What can hang from each mark
nipu: sekiroz
pubu: nipu zaru
sitovel: pubu sekiroz
mizun: vobif
vobif: sekiroz
zaru: sekiroz
tedem: pubu
dufam: nipu
sekiroz: nipu sitovel vobif

Every row comes from one small tree of marks. The marks that hang from a mark follow it in brackets, in alphabetical order. Every link used is in the known rows. Which tree was each row made from?
Known rows
mizun[vobif[sekiroz]]: [ 14.7  41.0 -25.5  -4.9  33.9  32.1   2.9  -6.6 -20.5  25.3  23.8  29.5
 -18.9   9.6  -4.6   8.9   7.9 -20.9  16.6  27.8  -3.3  10.1  -1.9  22.6
  14.5  -2.0 -11.1   5.0   7.0  -5.5   4.1  33.2  -2.2 -16.5  60.3  11.2]
sitovel[sekiroz[nipu vobif]]: [ 19.3  -8.3 -10.5   2.1   1.6  38.4  14.1  19.3 -19.4  40.3  -5.4  26.5
  -0.2   6.0  16.0 -13.5  -9.2  -1.3  20.7   3.8   9.4  12.4 -21.7  23.8
  14.7  20.7 -24.2  -5.6  23.4  -9.4  26.8  14.4  11.5  -3.8  48.9  -7.2]
sitovel[pubu sekiroz]: [ 23.8 -11.4 -20.7  -1.1  -2.9  22.6  19.9  16.6 -20.7  30.6  14.7  57.0
  -3.2   1.2  25.5  -4.7  14.8  -9.5  22.4  17.0   1.0  -8.1 -19.5  54.3
  13.8  -8.2 -24.7  19.1   6.5  -2.6  -5.3   9.5  -7.5  17.2  36.6  -3.2]
tedem[pubu[nipu[sekiroz[vobif]] zaru]]: [-12.3 -10.1 -14.3  26.8  27.3  -1.5 -28.7  -2.5  -3.7  15.6   8.2  34.1
  -1.7  42.0 -16.4 -19.9  27.1 -43.3  13.9   3.2  20.1  22.7 -27.7  14.3
  20.2  19.8 -56.4   8.0  23.4 -20.2 -11.7 -14.3  -9.2   7.1  38.7  -2.6]
zaru[sekiroz[sitovel[pubu] vobif]]: [ -6.2 -11.7  -1.7   6.5  -5.4  35.4  42.2  10.9 -28.1  32.4  14.2  37.9
 -10.2   0.3 -19.7 -31.0 -13.2 -21.0  22.6  33.9  -1.0  20.8 -26.3  34.3
  32.6  17.9 -27.9  -9.0  -0.5 -23.1   7.9  19.4  25.1 -10.5  55.1  -3.5]
dufam[nipu[sekiroz[vobif]]]: [ -0.7   2.2 -36.0   9.4  13.8  20.6 -33.6  26.1   5.7  16.1 -21.8  39.4
   3.0   3.8 -21.9  -9.3  -2.5 -34.6  13.1  25.8  17.8   4.2  -2.4  41.8
  33.1  20.2  -7.4  19.9   4.5   0.5  14.0  24.1  -2.1  11.1  28.4 -10.8]
vobif[sekiroz[nipu sitovel]]: [  2.7  20.7  -6.3  -3.3  22.4  36.0  13.2 -16.7 -28.3  34.2  -0.7  33.1
 -21.1  -9.5   9.4  -1.1  -1.6 -16.8  19.2  22.8 -10.7  16.1 -17.5  -0.1
  22.0  31.5 -20.9  -9.7   4.9  -3.3  20.1  24.0  20.6 -15.1  58.8  -1.0]
dufam[nipu[sekiroz[sitovel[pubu] vobif]]]: [ -6.7  -8.6 -28.0  17.6  -0.2  21.8   2.1  25.0 -10.6  21.4  -8.4  44.6
   0.9 -16.1 -27.6 -11.7 -18.5 -37.9  15.1  36.5   0.3  18.5 -24.2  52.5
  34.0  33.5 -16.7  11.3  -8.3  -6.4   6.7  17.5  13.6   5.4  28.9  -2.1]
vobif[sekiroz]: [ 11.2  24.0 -19.0  -8.6  25.8  28.6  -4.6   0.0 -17.2  20.8   5.3  45.9
 -17.8   5.2   9.2  -1.3  15.4 -20.7  15.5  23.1  -3.3  -3.9  -6.0  19.5
  25.1  -9.6 -13.0   8.6   4.4   0.8   3.5  31.3  -4.3   0.5  56.2  -8.6]
sekiroz[sitovel[pubu[nipu zaru]] vobif]: [-12.8 -10.0  -2.7  35.7  17.7  12.9  20.7  -6.7 -24.8  18.1  11.5  31.0
 -16.9  13.3  -8.5 -26.0 -11.0 -44.6  18.2   6.7  11.1  28.3 -35.8  37.8
  22.5  27.8 -53.4  -8.2 -10.6 -15.5   8.6   0.5   8.2  13.6  54.7   2.7]
sitovel[pubu sekiroz[nipu]]: [ 21.1 -21.8 -14.4   5.3  -6.4  27.5  32.3   9.6 -23.5  36.9   6.6  51.3
   1.2   4.2  33.0 -11.6   5.3   6.5  20.1  11.5   6.4  -1.6 -25.1  38.7
   3.9   8.7 -25.8  13.8  15.0  -3.1   2.6  -0.8   9.2   4.4  37.1  -2.5]
sekiroz[nipu sitovel[pubu] vobif]: [ -6.9 -15.7  -8.7  23.0  -4.2  37.6  50.6  18.6 -30.6  33.0   0.5  29.2
  -4.9  -4.0  -4.8 -26.6 -25.7 -20.7  13.9  23.0  -4.8  27.2 -35.5  17.1
  16.4  32.3 -24.9 -11.3  -0.6 -11.2  29.8   6.8  27.0 -14.9  53.8  -5.9]
sitovel[pubu[nipu zaru[sekiroz[vobif]]]]: [ -5.2 -17.2   1.2  25.2   8.5  24.0  16.9  -8.5 -16.6  13.8  16.4  38.7
  -5.1  39.9  -7.5 -40.8   2.8 -22.0  22.8  13.3  28.2  21.2 -29.9  38.9
  17.0  11.5 -51.8  -2.4   6.9 -25.7 -12.3  -5.1  18.7  10.6  49.4  -1.1]
zaru[sekiroz[sitovel vobif]]: [ -6.7   5.4  -3.3   0.7  12.4  33.9  14.5   4.6 -16.6  35.7   5.8  28.2
 -16.7   1.1 -20.4 -24.0  -6.1 -27.3  29.0  31.2   0.0  17.3 -12.1  19.3
  43.0  24.4 -23.9 -11.4   1.5 -19.5  19.4  33.7  17.0 -12.5  64.0  -7.8]
pubu[nipu zaru[sekiroz[sitovel vobif]]]: [-16.6   4.1   6.2  18.7  30.1  18.9  -5.9 -26.5 -16.1  24.0  10.5  23.8
 -22.4  23.4 -17.7 -28.1   1.1 -35.5  33.4  12.2  18.9  30.0 -18.8  21.8
  39.4  40.9 -52.3 -16.7   2.0 -25.6   9.9  13.4  16.1   3.2  63.4   2.0]
sitovel[pubu[zaru] sekiroz[nipu vobif]]: [ 16.6 -27.0 -11.7  10.1  -5.1  30.7  27.4   5.2 -32.1  23.4   9.2  39.7
   8.6  12.6   8.2 -24.4  -2.2   3.3  22.3  -1.6  26.9  29.6 -39.2  45.1
   6.6   9.2 -42.0  -4.8  22.9 -17.3   7.7   6.5  14.4   0.5  45.9   8.6]
mizun[vobif]: [  5.9  22.4 -31.5   8.8  27.7  19.8  -2.3   3.9  -4.8  26.0  12.4  27.9
  -9.4  13.2  -7.0   0.4  13.1 -34.7  18.0  22.3   4.6   2.1   7.6  26.8
  17.0   1.7  -8.1  14.2   0.5  -4.3  18.2  20.7 -19.6  -9.7  55.1   8.3]
nipu[sekiroz]: [  6.6   2.9 -33.3   5.1  14.0   4.6 -32.4   0.1   3.1  21.5  -0.4  57.8
  -8.2  13.2  -7.5   4.0  27.4 -34.6  10.6  28.6   2.1  -5.1   4.7  25.7
  31.1   6.2 -16.1  23.7   9.8  -7.1  15.6  11.2 -23.2   0.2  38.8  -6.2]

Which tree is each row?
[-13.9   5.5 -11.8  24.7  26.7   2.3 -32.4 -26.4  -8.6  18.8   2.4  35.5
 -19.7  19.1 -28.3 -10.0   0.2 -51.1  17.5  11.0   9.4  33.0 -17.3  26.1
  39.6  46.3 -53.6  -5.2   6.5 -22.6  22.0   5.8  -5.3   2.7  49.3   3.2] => pubu[nipu[sekiroz[sitovel vobif]] zaru]
[-21.9 -15.7   7.3  14.9  17.5  26.3  15.3  -8.4 -21.9  33.1  10.9  22.7
  -2.4  21.0 -25.5 -42.8  16.4 -18.2  34.8  10.3  24.0  41.8 -32.8  -2.2
  30.9  37.2 -46.2 -18.4  23.9 -27.1  -2.9   7.0  27.2 -28.6  61.7   7.8] => tedem[pubu[zaru[sekiroz[nipu sitovel vobif]]]]
[ -8.3   0.0  -7.3  15.3  10.6  34.8  22.0  11.4 -19.1  36.8 -13.0  18.2
 -10.9  -4.8  -7.3 -21.7 -19.1 -28.5  18.2  18.6  -2.2  22.9 -19.8   5.7
  27.4  38.7 -21.0 -15.2   5.1  -7.7  41.8  18.5  18.2 -15.8  58.0  -7.5] => sekiroz[nipu sitovel vobif]
[-11.6 -19.3  -3.2   9.2  20.7  14.2  -3.0 -14.3  -8.6  26.5  11.1  36.6
   4.4  37.6  -3.2 -35.2  45.9  -8.7  35.2  11.3  33.2  13.5 -12.6   1.6
  18.3   8.9 -38.1   5.9  26.9 -17.5 -17.8  -4.4   9.1 -17.4  53.0   4.7] => tedem[pubu[zaru[sekiroz[nipu]]]]
[ -8.7   9.8 -16.0  19.6  26.1   0.3 -28.6 -22.3  -1.0  31.0   4.7  43.5
 -26.2   9.7  -0.7   6.3   6.8 -48.3  13.7  25.2 -10.9   1.2  -4.8  19.9
  37.3  48.7 -37.0  12.2  -1.9  -9.3  18.8  -3.7 -11.1   9.2  39.2  -6.3] => pubu[nipu[sekiroz[sitovel]]]
[-12.7 -19.7   1.1  11.6  13.8  25.9  11.1   1.7 -14.7  25.9   8.4  24.9
   8.8  36.0 -16.3 -46.0  25.8  -7.5  31.5   7.8  35.1  29.0 -27.9  -0.6
  16.0  13.0 -41.1  -9.5  32.7 -25.0  -9.9   3.5  22.8 -21.3  55.9   2.1] => tedem[pubu[zaru[sekiroz[nipu vobif]]]]
[ -3.9   5.9 -23.1   6.5   8.5  14.7 -14.5   4.9  -9.9  30.5  -1.7  39.2
 -15.7  -3.5 -30.2  -4.5  -4.9 -43.7  14.4  30.7  -9.4  19.8 -12.9  23.9
  44.0  32.9 -24.4  -2.3   7.1 -16.0  31.4  22.4  -5.0  -8.7  46.2  -5.8] => nipu[sekiroz[sitovel vobif]]
[ 22.6 -15.8 -20.7   4.6  -7.1  31.8  33.4  31.9 -26.6  32.5  13.4  43.7
   1.2   0.6  11.6 -14.3  -5.5  -7.2  18.7  14.2   2.8   6.7 -31.8  51.6
  11.9  -5.0 -27.9   6.0  14.1 -10.7   3.6  16.6   4.1  12.8  41.7  -8.3] => sitovel[pubu sekiroz[vobif]]
[ 10.8 -15.4  -9.1  21.4  10.5  20.0  15.4  -0.2 -23.7  20.5  15.5  40.0
  -4.5  23.2  13.0 -20.1   0.0 -17.9  21.9  -7.9  22.2  18.5 -38.6  55.6
  12.1   9.6 -58.1   0.6  11.4 -16.8  -8.2  -1.9   2.9  27.2  43.8   1.7] => sitovel[pubu[nipu zaru] sekiroz[vobif]]
[  4.4  21.3 -11.4   6.5  15.8  42.3  52.1 -15.9 -42.6  36.9  30.0  28.1
 -17.0  -8.0  -3.2  -2.1 -16.4 -11.3  15.5  30.7 -12.1  34.9 -25.3  17.6
   0.3  32.4 -23.8  -7.5   3.2 -10.9   6.2  18.4  30.1 -32.2  59.0  22.1] => mizun[vobif[sekiroz[nipu sitovel[pubu]]]]
[ -5.9  -1.2 -18.3  21.9  24.7   4.1 -35.8 -17.4  -2.4  10.0  -1.0  39.4
  -8.6  35.0 -19.5 -13.6  11.5 -44.6  10.5   5.4  22.6  20.3 -14.6  29.3
  28.9  20.7 -46.9   6.1  14.6 -20.7  13.5  -3.5 -12.0   9.2  41.3  -2.0] => pubu[nipu[sekiroz[vobif]] zaru]
[  5.0  11.7 -11.4  -0.7  10.5  32.4  32.2  -2.6 -32.8  27.2  18.3  50.8
 -21.5 -14.1   3.4  -4.8  -3.8 -22.4  18.9  33.3 -18.7  10.3 -25.3  31.1
  24.8   5.7 -23.0   0.4  -7.6  -6.9   0.2  25.8  13.3  -2.7  54.7  -0.3] => vobif[sekiroz[sitovel[pubu]]]
[-13.7   6.0   3.4  16.3  34.5   7.2 -17.9 -42.3 -11.5  25.1  11.0  36.8
 -25.8  22.5  -3.0 -15.7  19.3 -35.2  35.0  13.3  19.3  13.8  -4.5  25.6
  41.7  36.0 -48.5   0.2  -3.7 -17.2   0.9   5.3   1.9   9.8  57.2   4.1] => pubu[nipu zaru[sekiroz[sitovel]]]
[ -9.7 -19.9  -7.7  25.8   2.5  25.2  36.3  -1.3 -31.3  21.5   4.0  34.2
  -2.7   2.0 -16.0 -32.7 -12.8 -23.6  19.9  12.2  14.4  41.6 -35.5  28.0
  21.5  24.7 -39.1 -11.7   3.2 -17.1  22.9   6.6  21.0 -15.6  60.2   9.1] => sekiroz[nipu sitovel[pubu[zaru]] vobif]
[  1.3   9.1 -12.0   0.3  20.3  18.7  15.5 -22.9 -35.9  13.0  25.9  54.1
 -19.3  -4.5  -6.3  -9.1  12.0 -26.3  24.3  20.9   0.2  25.2 -24.5  41.7
  29.7   2.1 -37.3  -0.6  -5.0 -11.9  -8.0  25.5   2.6   0.1  61.9  12.9] => vobif[sekiroz[sitovel[pubu[zaru]]]]
[  1.5  37.7 -12.9  -0.4  30.3  38.2  22.5 -21.4 -29.1  38.0  17.1  18.5
 -21.5  -4.9  -7.4   4.3  -9.0 -17.9  20.4  26.4 -11.5  30.9 -12.0   4.5
  12.6  39.0 -20.5 -11.2   9.0 -10.1  18.3  29.5  20.0 -36.2  66.3  20.1] => mizun[vobif[sekiroz[nipu sitovel]]]
[ -0.7   0.5  -3.8   7.4  17.3  27.1  26.4 -29.4 -37.2  20.6  16.6  49.1
 -13.2  -2.6   1.6 -13.5   4.0 -10.1  22.3  16.5   5.2  32.7 -30.0  24.6
  17.4  20.7 -37.2  -8.9   4.8 -15.1   1.0  16.6  21.2 -14.7  57.5  14.0] => vobif[sekiroz[nipu sitovel[pubu[zaru]]]]
[ -4.2  11.4  -1.4  16.5  29.4  17.6  14.8 -35.1 -32.6  15.3  25.9  44.8
 -26.5   6.1   5.3  -9.9   4.6 -31.6  22.5  11.6   2.3  23.1 -31.4  33.6
  20.3  21.6 -51.0  -4.1  -7.1 -12.3 -12.6   8.4   9.8  14.3  54.0   7.9] => vobif[sekiroz[sitovel[pubu[nipu zaru]]]]
[ 18.7 -18.3 -18.9   6.1  -2.6  20.6  13.5  11.8 -27.5  18.5  16.9  47.9
   3.8   9.1   0.3 -18.3   4.8 -10.3  24.3  -0.4  21.0  21.1 -31.5  60.3
  18.0 -10.4 -40.5   2.3  15.2 -15.9  -2.6  16.1  -2.2  12.7  45.9   5.9] => sitovel[pubu[zaru] sekiroz[vobif]]
[-12.1  -5.8   4.1   8.3  14.1  29.7   8.8 -23.9 -21.3  28.7   1.0  25.3
  -8.4  12.8 -25.2 -34.2  -2.1 -14.2  33.1  13.7  23.9  40.2 -17.9  12.6
  34.1  39.1 -36.6 -22.7  12.1 -26.6  22.7  21.5  25.0 -24.7  68.4   8.3] => pubu[zaru[sekiroz[nipu sitovel vobif]]]
[ -2.2  28.9  -6.4  20.4  38.2  22.5  20.3 -40.8 -36.9  16.4  41.1  29.9
 -25.2  11.2  -7.6  -1.0  -1.8 -32.0  23.8  16.2   2.0  37.1 -27.0  35.4
  11.2  28.9 -53.1  -7.1  -4.6 -17.1 -11.4  11.4  11.4  -3.6  62.3  28.4] => mizun[vobif[sekiroz[sitovel[pubu[nipu zaru]]]]]
[ 13.4  31.3 -17.3  -1.4  27.5  38.6  13.4 -13.3 -24.5  29.4  14.8  22.6
 -13.9  13.9   2.4   2.9   0.5  -9.2  13.3  21.7   0.4  20.8  -6.2   5.7
   0.1  16.3 -14.0  -1.6  16.3  -6.3  14.1  22.4  13.4 -27.9  60.8  15.2] => mizun[vobif[sekiroz[nipu]]]
[ -5.0   0.7 -21.7  21.4  32.1  -8.6 -51.9 -33.2   5.0  12.0   4.2  53.8
 -14.5  37.0  -4.6  -3.1  31.1 -43.0  16.3   9.7  20.8   6.3  -0.7  29.7
  30.5  21.5 -44.1  21.3   9.2 -10.9   4.6  -6.6 -25.0  17.0  39.6   1.5] => pubu[nipu[sekiroz] zaru]
[ -2.2 -12.9  -2.1   7.6  11.5  33.6   2.9 -12.5 -12.2  19.5  -2.0  30.0
   1.5  31.2 -18.2 -38.1   8.3  -6.2  27.5  10.3  37.5  30.8 -14.1  12.7
  22.6  15.4 -31.8 -12.0  24.5 -23.2  13.4  15.9  21.2 -18.9  63.6   2.6] => pubu[zaru[sekiroz[nipu vobif]]]
[ 14.5 -13.2  -6.4  17.5   1.7  28.4  31.1  23.1 -24.4  30.8  11.8  33.6
  -5.6  14.4  25.4 -15.4 -11.9 -13.8  17.7   4.5   3.2   4.5 -37.6  48.3
   6.4  13.4 -45.0   3.6   8.7 -10.0  -0.5  -2.5  13.2  26.7  37.4 -10.5] => sitovel[pubu[nipu] sekiroz[vobif]]
[ -2.3 -29.1  -2.7  14.1  -4.4  33.7  29.9  -5.3 -24.1  19.8   9.4  41.2
   8.4  28.8 -15.3 -45.8   2.1  -0.2  21.6  17.2  33.8  33.0 -27.0  26.4
  10.6  10.3 -36.0  -6.4  20.9 -29.1   2.4   5.2  30.9 -17.7  54.1   6.1] => sitovel[pubu[zaru[sekiroz[nipu vobif]]]]
[ 16.0 -25.4 -13.9   7.9   3.2  16.2  15.9 -11.2 -22.8  23.1  12.2  55.7
   4.5  12.3  22.4 -15.3  19.1   3.0  25.2   1.9  26.2  15.1 -25.8  44.6
   9.3   4.9 -40.3  11.8  18.7 -10.3  -2.2  -2.6   2.3   7.0  41.4  12.1] => sitovel[pubu[zaru] sekiroz[nipu]]
[  5.7   1.1  -5.0   4.0   6.5  37.6  42.6  -8.9 -36.0  32.5  12.4  43.7
 -18.0 -11.2   9.9  -9.0  -9.9 -10.3  16.6  27.2 -13.3  19.4 -29.6  15.7
  11.6  23.7 -26.1  -5.7   0.7  -5.8   6.2  15.3  28.8 -14.9  53.9   2.5] => vobif[sekiroz[nipu sitovel[pubu]]]
[ -8.1  -6.0  -2.8  32.4  10.9  24.6  36.9  13.3 -24.5  29.1   5.9  26.7
 -17.1   3.7   3.8 -21.5 -23.3 -43.5  11.4  19.5  -9.3  15.0 -35.0  31.8
  21.0  32.6 -41.1  -7.5 -12.9  -7.9  13.5  -1.4  16.7  11.2  47.6 -11.9] => sekiroz[sitovel[pubu[nipu]] vobif]
[ -5.0 -13.1 -10.9  18.3   0.9  24.7  38.6   1.8 -23.7  34.7   3.2  42.5
  -5.7  -7.1   7.7 -16.2  -6.2 -21.8  16.7  26.0  -7.3  12.9 -22.0  21.4
  17.3  27.6 -21.8   3.4  -7.2  -2.1  20.6   0.9  13.8  -7.7  47.8  -0.7] => sekiroz[nipu sitovel[pubu]]
[ -0.7 -10.0  -5.7   4.1  16.8  20.4 -10.8 -28.0  -9.1  19.7   2.4  44.8
  -1.1  31.2  -2.5 -28.2  29.8  -7.2  30.5  13.0  35.9  14.0  -0.6  15.0
  24.5  12.1 -27.9   4.2  17.4 -17.0   7.3   8.4   8.4 -11.7  56.2   6.1] => pubu[zaru[sekiroz[nipu]]]
[  0.0 -10.4  -2.1   5.0   3.4  42.2  17.5   7.7 -13.6  34.0  -7.0  26.1
   0.2  23.0  -6.0 -37.3  -2.7  -4.9  20.0  21.1  18.5  14.1 -13.3   6.6
  18.9  21.6 -19.8  -9.3  19.1 -17.9  21.9  14.5  28.8 -18.0  54.7  -9.8] => zaru[sekiroz[nipu vobif]]
[-22.0  -2.9  10.5  20.1  36.3   3.1  -9.7 -29.6 -10.2  32.0  22.8  32.3
 -18.9  29.6  -4.7 -24.3  37.5 -39.1  38.9  11.1  18.8  16.4 -18.5  10.3
  33.0  33.1 -58.3   1.1   6.1 -17.4 -27.3  -5.2   5.2   3.4  52.4   4.4] => tedem[pubu[nipu zaru[sekiroz[sitovel]]]]
[ -6.3 -13.2 -27.1  13.3   6.7  -3.4 -11.7 -25.0 -14.3  15.4  18.4  68.8
 -10.7   2.5 -28.0  -5.6  21.6 -38.4  18.1  28.5   5.4  21.6 -15.3  46.8
  36.9  16.5 -36.3  14.6   1.0 -17.8   6.1   6.9 -15.7  -1.3  44.1  13.8] => nipu[sekiroz[sitovel[pubu[zaru]]]]
[ 18.4 -11.9 -11.2  14.3   8.0  15.5  18.1   7.1 -19.0  30.7  15.5  48.3
  -9.9  13.9  40.2  -6.0   7.3 -15.3  19.7   7.9   1.7  -9.3 -24.7  49.2
   8.7   7.6 -40.0  17.5   5.0  -3.3 -10.2  -9.4  -1.3  33.1  30.1  -6.1] => sitovel[pubu[nipu] sekiroz]
[ 20.2 -23.9 -11.9   7.9 -13.4  39.8  45.1  28.8 -28.5  36.8   4.7  37.3
   7.2   3.9  18.0 -22.4 -15.1   5.6  15.4  10.0   7.7  15.2 -34.8  37.7
   1.9  13.1 -28.4  -1.6  20.1 -13.0  12.2   4.1  24.2  -0.6  40.7  -3.2] => sitovel[pubu sekiroz[nipu vobif]]
[ -3.4 -11.1 -11.7  32.0  21.3   4.6   3.4 -14.1 -11.4   9.2   9.8  46.7
  -7.7  29.5  12.9 -19.1  20.6 -37.3  18.0   6.9  21.0   3.8 -17.0  40.3
  16.7  -0.1 -44.2  15.4  -5.6  -5.2  -8.1 -11.7  -9.1  25.0  43.3  -0.1] => sitovel[pubu[nipu zaru]]
[ -7.8 -12.5 -24.0  16.9   2.6   7.2   0.1 -10.3 -20.4  16.0  13.8  53.3
  -5.5   2.7 -39.1 -14.8   0.3 -38.5  15.5  25.2   6.7  39.4 -26.9  44.2
  35.9  21.1 -42.5   0.4   6.7 -24.4  12.7  15.7  -3.4  -6.5  48.1  11.3] => nipu[sekiroz[sitovel[pubu[zaru]] vobif]]
